Each row was made from one small tree. The marks that hang from a mark follow it in brackets, in alphabetical order. Every link used is in the known rows. Write each row's tree.
Known rows
kefo(niki(zizalu(simuf(zimok))) zusiv(toguz)): [ 15.9  23.3 -31.5 -16.9   1.4   4.8 -14.2 -12.5   4.2 -23.2  -8.2  26.7
  -6.1 -17.5  -3.0 -15.0  14.9  19.1  27.3   8.4  13.5  -3.9  22.0]
niki(kefo zizalu(simuf(fidok) zusiv)): [ -3.2  23.4 -10.5 -19.1  16.5  -1.9  10.2  -7.6  11.8  -9.2  17.2   5.8
  -4.0 -23.2  -2.0 -15.2 -11.8 -10.6   3.5  26.4   1.6 -11.9  32.8]
zusiv(toguz zizalu(simuf(fidok(dafo)))): [ 12.4  19.6  -5.9  -8.6  15.6   1.7 -19.8 -13.2   5.7   2.6   3.3  15.0
   6.9 -30.2 -12.7 -36.9  23.2 -16.2 -12.2  10.7  -2.8   0.7  31.9]
lizar(dafo): [-14.4  17.0 -10.0  -5.1  19.0 -10.4  -3.4 -18.4  -4.7 -10.5  -5.0  46.8
   5.9  -3.6  -7.6 -17.7  22.0  -7.3  16.2  -3.8 -18.4  -0.3 -31.7]
kefo(niki): [-12.4  12.5 -25.8 -16.4  14.4  -4.9  -1.9 -15.5   0.6 -21.9   8.2  56.7
  11.6   0.6  -3.4 -12.3  32.4   7.8  26.1   1.5 -15.4  -0.7 -26.7]
simuf(fidok(dafo(lizar)) zimok zizalu(zusiv(toguz))): [ 14.4  10.3  13.3 -18.6   9.3 -11.9 -13.0  -6.2   4.0  -3.0  -8.8   0.8
   3.9 -33.1   4.1 -23.0 -10.6   8.0  -5.1 -10.7  -2.4  -2.1 -30.1]
zusiv(toguz zizalu(simuf(fidok))): [  3.1  23.9  -9.4 -12.0  12.2  -0.9  -9.2 -12.6  12.8   1.4  10.4   1.9
   3.0 -26.5 -14.7 -36.8  22.1 -14.3 -14.5  12.4 -15.6   3.0  39.5]
kefo(zusiv(toguz zizalu(simuf))): [  4.3  30.9 -15.7 -13.1  11.9  -0.7  -8.1 -16.3  10.4  -7.0 -12.7  19.5
   6.9 -26.2 -18.4 -33.5  32.4   2.5  12.0  13.0   4.9   1.6  20.3]
zizalu(zusiv): [-16.1  12.0 -11.8 -18.8  14.9 -13.9   9.0  -7.5   8.0 -11.0   1.9  40.3
  12.9 -15.5  -6.7 -15.1  16.4 -10.2  25.0   7.8 -10.0  -2.8 -64.0]
niki(zizalu): [-20.6   5.5 -19.8  -8.9  14.9  -6.6  -2.8 -19.9  -0.3 -15.5   6.2  53.1
 -15.8 -13.8  -6.9 -11.9  26.1  -3.8   9.4  14.2  -1.5   1.9 -25.4]
zizalu(simuf(fidok(dafo) zimok) zusiv(toguz)): [ 14.4  17.4  -6.2 -16.7   5.6  -3.2  -8.2   3.4   8.6   0.1   4.6   1.1
  17.4 -35.7   0.1 -30.7  -6.2 -27.8   7.6   2.1   0.8  -5.7  -3.2]
niki(kefo(zusiv(toguz)) zimok zizalu): [-24.6  19.0 -31.3 -12.4  13.0   1.6   6.2 -10.4  -4.7 -11.8  -4.5  44.0
 -20.5 -28.7   3.9 -18.6  24.2  12.6  18.1  18.6  16.7  -2.0  29.7]
niki(kefo zimok(simuf(zizalu(zusiv(toguz))))): [-28.8  13.1  -5.3 -18.1   7.9  -4.9   9.6 -11.2   1.5 -10.3  -6.1 -14.2
 -17.3 -37.0  17.0 -22.1   1.2   7.3  25.4   8.5   3.4  -3.6   4.3]
zusiv(toguz zizalu(simuf(fidok(dafo(lizar)) zimok))): [ 11.6  21.8  -3.8 -17.7   7.1  -2.9 -19.7 -16.9   4.6  -3.7  -6.4  -1.1
   7.0 -21.4  -8.2 -31.3  17.1 -31.8 -20.7 -10.5  12.7  -1.6  40.3]
fidok(dafo): [-16.7   6.7 -12.4  -8.1  18.2  -5.4  -6.6 -14.9  -6.2 -11.4   2.2  62.0
  11.2 -14.4  -3.9 -21.0  31.4 -14.7  17.1   1.5   1.2   0.6 -37.3]
niki(kefo zimok zizalu): [-36.4   9.2 -26.5 -14.3  13.9  -6.3   9.0 -18.8  -7.1 -14.7  11.8  43.7
 -28.2 -18.4   7.7  -4.6  22.4 -13.6  14.4  16.1  15.2  -4.1  19.9]
kefo(niki(zizalu(simuf(fidok zimok))) zusiv(toguz)): [ 24.3  25.4 -30.5 -16.9   3.9   8.8 -11.8  -7.1  10.8 -17.8   2.9   8.8
  -7.3 -19.1  -3.1 -17.2   3.2  25.7  10.7  14.2  -0.3  -5.5  40.4]
zusiv(toguz zizalu(simuf(fidok(dafo) zimok))): [ 12.9  17.7  -8.8 -11.8   9.0   0.5 -22.8 -10.6   3.9   3.6  -0.9  -5.0
   0.5 -31.6  -7.7 -31.3  13.0 -25.5  -8.0   5.2   7.1   0.3  41.1]
kefo(niki(zimok(simuf))): [-27.1   9.0 -37.7 -20.2   5.4  -0.7   6.9 -21.1   2.3 -30.0   4.2  30.0
  -6.9   2.3  11.7  -5.3  33.8  -2.3  32.7  -0.2  -4.2  -6.0 -16.4]
simuf(zimok zizalu): [-13.4   6.4   0.8 -12.9   8.5 -13.0  -7.6 -18.4  -2.1 -10.8   4.7  10.2
 -18.7 -23.0   2.5 -13.5   4.6   1.9  17.9   1.6  -2.5   4.2 -19.0]
niki(kefo zimok(simuf(fidok)) zizalu(zusiv)): [-28.3  11.6 -27.0 -21.0  13.5   1.1  19.1  -9.9   8.9 -14.3   6.1  -9.1
 -27.6 -17.2  12.9  -2.5  -4.5  -5.3  11.3  24.6   5.5 -13.4  15.5]
zimok(simuf(fidok(dafo) zizalu)): [ -7.0   5.4   3.3  -5.2  18.0   3.8  -9.8 -18.7   1.6 -11.9   4.7   0.1
 -10.1 -19.2   6.0 -22.9   4.9  15.4   3.2  10.1 -10.6  -1.5  -6.2]
dafo(fidok lizar): [-15.7  14.2 -25.2 -21.6  15.6  -4.6   7.4 -15.7   3.3 -28.1   9.1  75.9
   7.6  11.0  -4.4 -37.4  36.2 -20.8  -3.5 -10.8  -5.6   0.9 -43.3]

Write each row's tree
[ -6.5  18.6 -13.8 -18.8   5.9  -9.7  -9.4 -22.5   5.9  -9.0  -1.4  -0.8
  -9.3 -16.6 -10.4 -14.7  18.2 -33.9  12.5   4.3  13.6  -1.0  19.9] | zusiv(zizalu(simuf(zimok)))
[  1.6  17.1  -6.3  -9.9  14.9  -0.3  -4.0 -11.4   4.5  -8.8  20.6  31.2
  14.8 -18.6  -3.7 -29.0  14.1 -23.3  -0.6   8.4  -5.8  -5.0   7.7] | zizalu(simuf(fidok(dafo)))
[  2.4  19.1  -3.8 -19.4   6.5  -4.4  -3.9 -15.7   3.4 -14.5   9.9  14.9
  14.4 -10.3   0.7 -23.8   7.6 -39.0  -8.3 -13.5   9.3  -7.4  16.3] | zizalu(simuf(fidok(dafo(lizar)) zimok))
[ -5.4   8.2   2.2 -13.2  10.8  -8.7  -5.1 -12.3   4.2  -5.3  15.4  -8.5
 -18.2 -23.3   2.8 -15.2  -6.6   7.4   0.9   7.4 -16.2   2.5   2.7] | simuf(fidok zimok zizalu)
[ -3.4  11.0   6.6 -13.8  11.7 -13.9  -5.1  -8.0   5.4  -4.4  -2.6  20.8
  -0.7 -37.4  -2.3 -27.1   6.4  18.4  17.2   7.6 -16.1   4.2 -49.3] | simuf(zizalu(zusiv(toguz)))
[  5.4  22.1  -9.1 -20.9   2.1  -6.2   2.9   3.3  15.9  -1.5  11.1 -13.4
  12.5 -33.4  -1.9 -31.2  -7.4 -26.4   5.4   4.8 -12.2  -3.5   2.8] | zizalu(simuf(fidok zimok) zusiv(toguz))
[-14.0   8.8   1.1 -16.3  11.9  -9.2   3.1 -17.2  10.0 -16.7  -7.4  -4.1
  -9.1 -19.9   2.8 -14.3   1.4  14.1  26.6   9.5  -8.6  -2.9 -51.2] | zimok(simuf(zizalu(zusiv)))
[-36.7  17.0 -36.6 -15.1  13.4   6.6  14.8 -19.8  -0.9 -24.6  -9.1  18.1
 -28.4 -12.5   9.5  -6.1  19.7   8.0  28.4  21.6  24.5  -9.0  26.2] | niki(kefo(zusiv) zimok(simuf) zizalu)
[-21.8   3.2 -41.9 -17.5   4.9   1.4  -0.2 -25.8   0.8 -32.3   0.8  34.3
 -30.7   1.2  11.4   4.3  29.8   8.5  28.6  10.5   6.1  -7.0 -10.9] | kefo(niki(zimok(simuf) zizalu))
[  4.0  24.1  -5.8 -17.8   8.8  -4.9   5.7   1.1  17.3  -2.4  15.9   8.8
  20.1 -31.4  -6.5 -36.8   3.7 -16.5   1.3  10.2 -22.7  -3.1  -4.6] | zizalu(simuf(fidok) zusiv(toguz))
[ 11.3  23.8  -0.7 -13.9  13.3  -2.1 -16.4 -19.6   6.6  -3.9  -1.9  19.5
  12.8 -20.6 -12.6 -36.8  28.0 -21.0 -24.4  -4.5   2.6  -1.5  31.0] | zusiv(toguz zizalu(simuf(fidok(dafo(lizar)))))
[  3.8  11.5   8.4 -16.8  16.7 -12.8   3.1  -7.5  13.3  -3.9  12.2   5.6
  -6.4 -27.0  -2.5 -14.9 -10.0  21.9   7.5  15.8 -25.4  -2.7 -39.4] | simuf(fidok zizalu(zusiv))
[-12.0   3.5 -35.6 -17.6   7.7  -7.3  -2.5 -22.1  -1.9 -25.4   9.8  59.9
 -26.6  -5.8   6.0   6.9  30.7  10.2  24.5  10.5   3.4  -4.9 -20.6] | kefo(niki(zimok zizalu))
[ 15.4   6.5   9.0 -12.7  11.3  -7.7 -16.1   0.5   2.7   3.8  -2.6  -3.8
  -3.3 -41.9   4.5 -23.1 -14.0  13.5   7.2   4.8  -7.1  -0.2 -28.6] | simuf(fidok(dafo) zimok zizalu(zusiv(toguz)))
[-23.0  22.0 -11.9 -15.8  15.5   5.8  16.5 -14.5   5.6 -15.0   4.1 -22.2
 -24.3 -20.6  14.5 -15.5  -1.7  29.1  15.2  19.7  -0.2  -8.0  45.7] | niki(kefo(zusiv) zimok(simuf(fidok zizalu)))
[ 13.1  21.3  -0.7 -22.4   3.7  -6.5  -4.6  -3.0   9.2  -7.0  -1.4   5.2
  25.0 -25.9   0.0 -31.0  -2.6 -33.0  -4.4 -13.5   5.9  -7.8  -7.8] | zizalu(simuf(fidok(dafo(lizar)) zimok) zusiv(toguz))
[-23.7  27.1 -30.4 -16.5  16.4  10.7   9.5  -9.9   7.9  -4.7 -12.6 -20.6
 -14.2 -20.3   1.2 -26.0  21.8  12.9   4.5  19.6   3.4  -4.2  67.7] | niki(kefo(zusiv(toguz zizalu)) zimok(simuf(fidok)))
[ -5.4   6.9 -15.3 -25.1   4.2  -9.4   3.9 -19.4   8.1 -26.8  -4.4   3.6
 -19.3 -12.8  15.9   4.0   5.1  26.9  41.6   6.0  -3.7  -9.7 -46.7] | kefo(niki(zimok(simuf(zizalu(zusiv)))))
[-18.2   8.2 -17.1  -7.6  18.8   7.6  -1.7 -12.2   3.0 -12.9   5.1  17.8
   7.2  -9.1   1.7 -25.2  19.2 -10.2   4.6   7.5 -10.3  -3.2  -9.4] | zimok(simuf(fidok(dafo)))
[ 12.9  23.8 -29.4 -16.8  10.1   2.3  -5.7 -21.1   7.2 -29.9   0.2  49.0
  -2.9  -4.7  -7.3  -6.1  20.3  26.2  29.9  17.7   8.6  -8.2   3.6] | kefo(niki(zizalu(simuf)) zusiv)
[ 13.9   8.7  12.1  -9.7  17.6  -6.6 -13.0  -1.8   4.8   3.1   1.5  17.4
   3.7 -40.2  -0.1 -28.5  -3.8  24.3   3.0  10.5 -17.1   0.3 -38.7] | simuf(fidok(dafo) zizalu(zusiv(toguz)))
[  2.8   6.3   8.7  -6.2  20.6  -4.9 -12.5 -14.7  -1.0  -4.1  13.5  25.4
  -5.5 -24.8   0.6 -21.4   6.0  17.3   0.0  10.8 -14.3   0.7 -14.5] | simuf(fidok(dafo) zizalu)
[ 11.7  18.3  -3.2 -17.2  14.5  -5.5   0.4  -4.4  11.7  -6.6  13.5  23.1
  20.9 -22.9  -4.2 -22.7   0.4 -20.6  10.2  11.1  -4.4 -10.6 -24.6] | zizalu(simuf(fidok(dafo)) zusiv)
[-15.8   9.9  -1.1  -9.5  14.6   1.2   1.2 -18.3   8.6 -13.2  11.9 -14.6
 -15.5 -16.6   3.7 -23.1   3.0  16.6  -0.3  12.4 -23.6   0.9   0.7] | zimok(simuf(fidok zizalu))
[ 10.5  16.6  -8.9 -15.0  11.9  -2.6 -17.0 -16.1   5.1  -2.4   2.7  -4.4
  -4.6 -20.4  -7.6 -16.6   9.0 -28.3  -1.8   8.4  12.2  -4.9  31.3] | zusiv(zizalu(simuf(fidok(dafo) zimok)))
[ 11.0  20.4  -1.3 -26.8   6.2 -10.4   0.7  -8.6  10.9 -12.2   2.3   6.8
  19.0 -14.9   0.0 -17.4  -5.9 -35.1   1.8 -10.1   9.9 -13.0 -18.3] | zizalu(simuf(fidok(dafo(lizar)) zimok) zusiv)
[ -3.9  22.0  -7.5 -17.4   5.9  -9.3   2.8  -5.1  11.2  -8.4   4.7  26.2
  19.9 -29.6  -6.9 -34.1  14.3 -22.7  17.9   5.0  -8.2  -1.4 -26.3] | zizalu(simuf zusiv(toguz))
[  2.7  15.3  -8.7 -13.4   8.4  -0.6  -7.2  -9.0   2.7  -8.1  16.1  10.0
   8.5 -20.4   1.1 -23.4   3.4 -33.5   4.0   2.9   4.1  -5.4  17.5] | zizalu(simuf(fidok(dafo) zimok))
[  9.9  22.7 -35.9 -17.6   0.4   1.1  -4.7 -16.5   5.2 -25.6   0.3  47.5
 -13.6 -19.4   2.3 -12.0  27.5  19.6  27.0  13.6  11.2  -6.4  13.8] | kefo(niki(zimok zizalu(simuf)) zusiv(toguz))
[  3.4  22.5 -12.1 -15.4   5.7  -2.6 -12.2 -10.4  11.2   2.0   5.8 -19.4
  -4.8 -28.0 -10.1 -31.9  11.3 -24.1 -10.5   7.2  -5.4   2.4  48.9] | zusiv(toguz zizalu(simuf(fidok zimok)))
[  1.2  22.6  -9.2 -15.7  14.8  -4.8  -3.4 -18.3  14.4  -4.5  14.5   2.8
  -2.2 -15.5 -14.5 -23.0  18.2 -16.4  -8.1  15.9 -10.3  -2.5  31.4] | zusiv(zizalu(simuf(fidok)))
